Each row was made from one small tree. The marks that hang from a mark follow it in brackets, in the order of their numbers. Every link used is in the known rows. Write each row's tree.
In the rows, zero is written as 128.
Known rows:
z_369{z_759 z_781{z_642{z_334 z_475{z_41} z_925}}}: [133 162  76 127 136 119 115 113 117  88 133 119 130 146 119 169  80 143
 160 131 115 132 125 127 102 130 141]
z_925{z_642}: [153 195 180 133 149 151 102 105 141 171  79 181 124 119 139 108 143 170
 115 128 118  71 171 107 150 158  98]
z_642{z_292{z_41} z_334{z_477} z_475 z_592 z_925}: [105  59  57 119  92 110 148 177 155  89 198  77 151 134 128 104 115  69
 129 117 154 212 105 179 102 109 165]
z_369{z_759 z_781{z_642{z_334 z_592}}}: [163 117 104 119 140  79 110 138 135 103  76 151 109 155 124 139  93  87
 158 123  94 115 174 109 156 152 128]
z_292{z_41 z_642{z_475}}: [140 136 212 128 133 184  71 155 142  73 149 153 113 144 131 142 122 178
  94 145 126 129 101 108  87 126 104]
z_642{z_292}: [137 134 147 143 144 155 145 122 125 158 101 170 133 119 123  95 146 165
  97 137  99 116 156 148 155 128  99]
z_759{z_369{z_781} z_642{z_475{z_41} z_592 z_925}}: [ 86 112 114 162 127 109 124  72 128 135 167  65 158 109 118 176  77 144
 170 150 109 148  79 155 129 117 116]
z_925{z_642{z_334}}: [157 196 162 124 137 154 118 139 144 168  69 171 113 124 133 110 145 131
 130  98 139  74 170  72 162 165 120]
z_334{z_642}: [145 144 175 141 151 180 132 106 121 146  93 180 104 139 137 135 141 170
 107 136 123  54 136  98 131 139  89]
z_477{z_334{z_642{z_292 z_475}} z_925}: [129  92 149 128 132 122 160 136  81 112 115 130 113 146 127 149 180 130
 100 138 132 147  72 106 102  96 169]
z_292{z_41 z_642{z_334 z_475 z_592 z_925}}: [128 137 136 125  93 173 102 213 173  45 177  69 125 137 131 164 105  98
 153 147 154 170  77 102  81 124 172]
z_292{z_642{z_334{z_477} z_475 z_592 z_925}}: [121 113  69 110  91  97 141 138 160  78 175  79 134 130 140 145 119  68
 158 118 166 179 104 145 116 145 168]
z_41{z_292}: [149 118 186 127 146 142 115 131 109 171  96 164 122 101 122 107 161 169
  86 149 117 107 177 127 166 112  61]
z_925{z_642{z_475}}: [152 195 160 125 135 141 114 141 144 164  97 153 132 120 138 123 152 158
 101 142 115 121 162 105 130 149 121]
z_369{z_781}: [155 151 159 150 169 119 110  61 109 125  90 179 113 126 135 132 126 187
 125 141  96 129 165 133 138 134  53]
z_781{z_642}: [149 196 172 117 152 140 127 108 118 130  90 185 101 142 132 128 129 154
 123 141 101  66 189  96 136 149 118]
z_759{z_642{z_292 z_334{z_477{z_925}} z_475{z_41}}}: [ 88  83  98 124 128 124 155  83  85 158 147 127 127 127 118 107 143 125
 129  66 171 125  93 138 104 116 137]
z_642{z_334 z_475}: [159 148 132 123 128 152 149 162 131 126  97 144 119 122 126 137 152 125
 106 126 137 161 163 102 128 138 126]
z_759{z_642{z_292{z_41} z_925}}: [105 120 164 163 127 225 115 118 148 109 144 133 130 144 115 105 118 197
 146 152 115  83  82 128 111 119 120]
z_925{z_642{z_292{z_41} z_334}}: [137 154 176 131 128 186 101 182 146 152 107 165 121 138 123  83 135 139
 113  89 131  80 129  84 152 143 129]
z_642{z_292 z_334 z_475 z_592 z_925}: [124 130  50 133  91 133 189 212 162 119 146  59 154 114 120 130 138  75
 144 152 125 210 120 145 132 115 182]
z_475{z_41{z_292{z_642{z_334{z_477} z_592 z_925}}}}: [ 91  80 109 114 109 106 106 132 135 134 184  80 135  96 128 128 110  85
 144  86 187 102 103 149 154 115 112]
z_334{z_477{z_925{z_642{z_292{z_41} z_475 z_592}}}}: [109  82 121 107 115  57 100 131 118 132 169 115 145 135 143  84 136  93
 108 113 136 177 108 170  85 109 153]
z_642{z_475 z_925}: [142 175 114 138 126 152 146 115 136 105 137 118 142 115 133 144 137 166
 123 181 120 173 142 154  97 122 127]
z_642{z_475{z_41} z_592 z_925}: [115 151  94 141 124 123 134 151 159 124 165  71 158  92 133 165 103 128
 129 161 140 167 131 175  82 103 134]
z_781{z_642{z_592}}: [141 171 148 116 139 102 133 149 144 132  97 147 109 134 136 138 120 105
 136 145 100  89 188 107 138 143 136]

Write each row's tree:
[122 134 136 113 113 120 115 242 147 209 119  77 142  84 123 131 144  84
  99 103 155 120 150  89 161 116 123] | z_925{z_642{z_334 z_475{z_41{z_292}} z_592}}
[ 97 134 112 113 139  76 120  69  90 183 156 140 150 113 139  91 142 144
  99  87 147 135 118 174 104 116 126] | z_334{z_477{z_925{z_642{z_292 z_475{z_41}}}}}
[101 106  68 113 111  81 139 174 159 195 156  98 156 110 131  97 126  60
 109  59 158 135 136 150 155 137 148] | z_925{z_642{z_292 z_334{z_477} z_475{z_41} z_592}}
[106 122  22  99  89  80 193 168 143 114 172  78 139 146 128 117 126  39
 156 123 130 172 140 145 138 134 213] | z_781{z_642{z_292 z_334{z_477} z_475 z_592 z_925}}
[106 100 133 153 115 185 129 173 156 105 168  98 134 143 131 125 109 130
 134 156 121  97  67 139  99 105 140] | z_334{z_642{z_292{z_41} z_592 z_925}}
[117 130 217 130 150 160  75 131 112 164 132 148 120  94 120 129 133 184
  88 117 138  52 124 115 156 113  55] | z_475{z_41{z_292{z_642}}}
[133 105 163 136 132 173 117 173 135 116 145 146 136 133 121 104 136 165
  75 148 105 168 122 147 102 105 110] | z_642{z_292{z_41} z_475}
[162 132 126 122 151 100 106 101 109 103  97 170 119 160 127 145 110 161
 120 162  70 142 160 133 124 142 108] | z_369{z_759 z_781{z_642{z_475}}}
[153  88 158 159 162 152  83  47 127 130  65 188 118 145 118 123 113 203
 140 143  88  81 135 136 144 147  60] | z_369{z_759{z_642} z_781}
[130 194 113 123 126 117 142 134 151 105 127 112 123 132 136 148 107 113
 167 171 106 101 166 124 117 138 162] | z_781{z_642{z_592 z_925}}
[123  73 104 108 126  64 147  84  94 119 150 120 118 140 152 137 144  90
 116 127 153 156 113 157  77 115 136] | z_334{z_477{z_925} z_642{z_475 z_592}}
[105 138  52 139 103 139 172 206 163 136 166  48 162  98 118 142 114  86
 134 127 143 179 109 158 116 105 168] | z_642{z_292 z_334 z_475{z_41} z_592 z_925}
[119 107 111 144 115 175 174 157 135 104 140 101 133 144 122 155 159 135
 118 161 128 138  65 116 120 106 172] | z_477{z_334{z_642{z_292 z_475 z_925}}}
[133  94 166 114 111 120 109 210 142 140 136  90 130 104 125 136 154 113
  94 163 115 154 126 117 149 113 107] | z_41{z_292{z_642{z_475 z_592}}}
[142 117 126 107 145  76 137  34  74 117 108 181 106 129 141 104 146 114
 132  83 172 140 162 144 113 135 113] | z_642{z_334{z_477{z_925}}}
[111 157 164 129 123 186 107 147 121 134 151 102 123  96 115 144 125 152
 138 113 166  74  96  99 151 115 101] | z_475{z_41{z_292{z_642{z_334 z_925}}}}
[122 198 105 144 144 128 151  84 107 108 130 136 122 152 126 128 115 170
 167 164  68 111 136 126 142 132 130] | z_369{z_781{z_642{z_292 z_925}}}
[137 158 154 109 151  71  98  15  88 154 107 190 118 127 152  89 148 148
 127  99 149 100 157 147 113 147 105] | z_334{z_477{z_925{z_642}}}
[108  55 111 105 106  54 156  68  89 139 133 112 127 131 125 124 129  54
 153  89 160 173 111 138 135 136 165] | z_759{z_369 z_642{z_334{z_477{z_925}} z_475 z_592}}
[ 92  50  90 138 100 157 133 135 164 105 169 101 133 146 119  92 106  95
 168 100 160 113  85 144 128 129 149] | z_759{z_642{z_292{z_41} z_334{z_477} z_592 z_925}}
[152 165 198 119 153  89  93  79 100 129  69 170 109 123 139 134 163 147
 131 118 148 102 136  94 117 130 141] | z_477{z_334 z_925{z_642}}
[142 109 124 168 148 160  92  34 133 104  94 154 132 144 119 133 103 209
 175 167  95 100 108 150 126 140  83] | z_369{z_759{z_642{z_925}} z_781}
[129 119 132 104 147  50 134  10  69 127 119 195 102 159 131 118  98  96
 149  73 114 105 167 114 197 165 112] | z_759{z_369{z_781{z_642{z_334{z_477}}}}}
[119 141 117 150 118 148 153  69 109 114 126 106 131 138 113 158 113 144
 178 139 114 157  88 100 155 145 136] | z_759{z_369{z_781} z_642{z_334 z_475 z_925}}
[163 113  84 110 126  74 122 173 136  98  94 121 118 155 124 153 101  78
 146 136  90 167 160 111 137 144 149] | z_369{z_759 z_781{z_642{z_334 z_475 z_592}}}
[118 110  86 133 116 125 163 219 155 163 138  84 149 100 117 132 124  83
 104 104 137 164 135 142 134 110 145] | z_642{z_292 z_334 z_475{z_41} z_592}
[131  77 147 136 128 160 162 169 126 130 112 135 119 144 121 144 169 132
  82 137 122 122  90 100 139 112 146] | z_477{z_334{z_642{z_292 z_475}}}
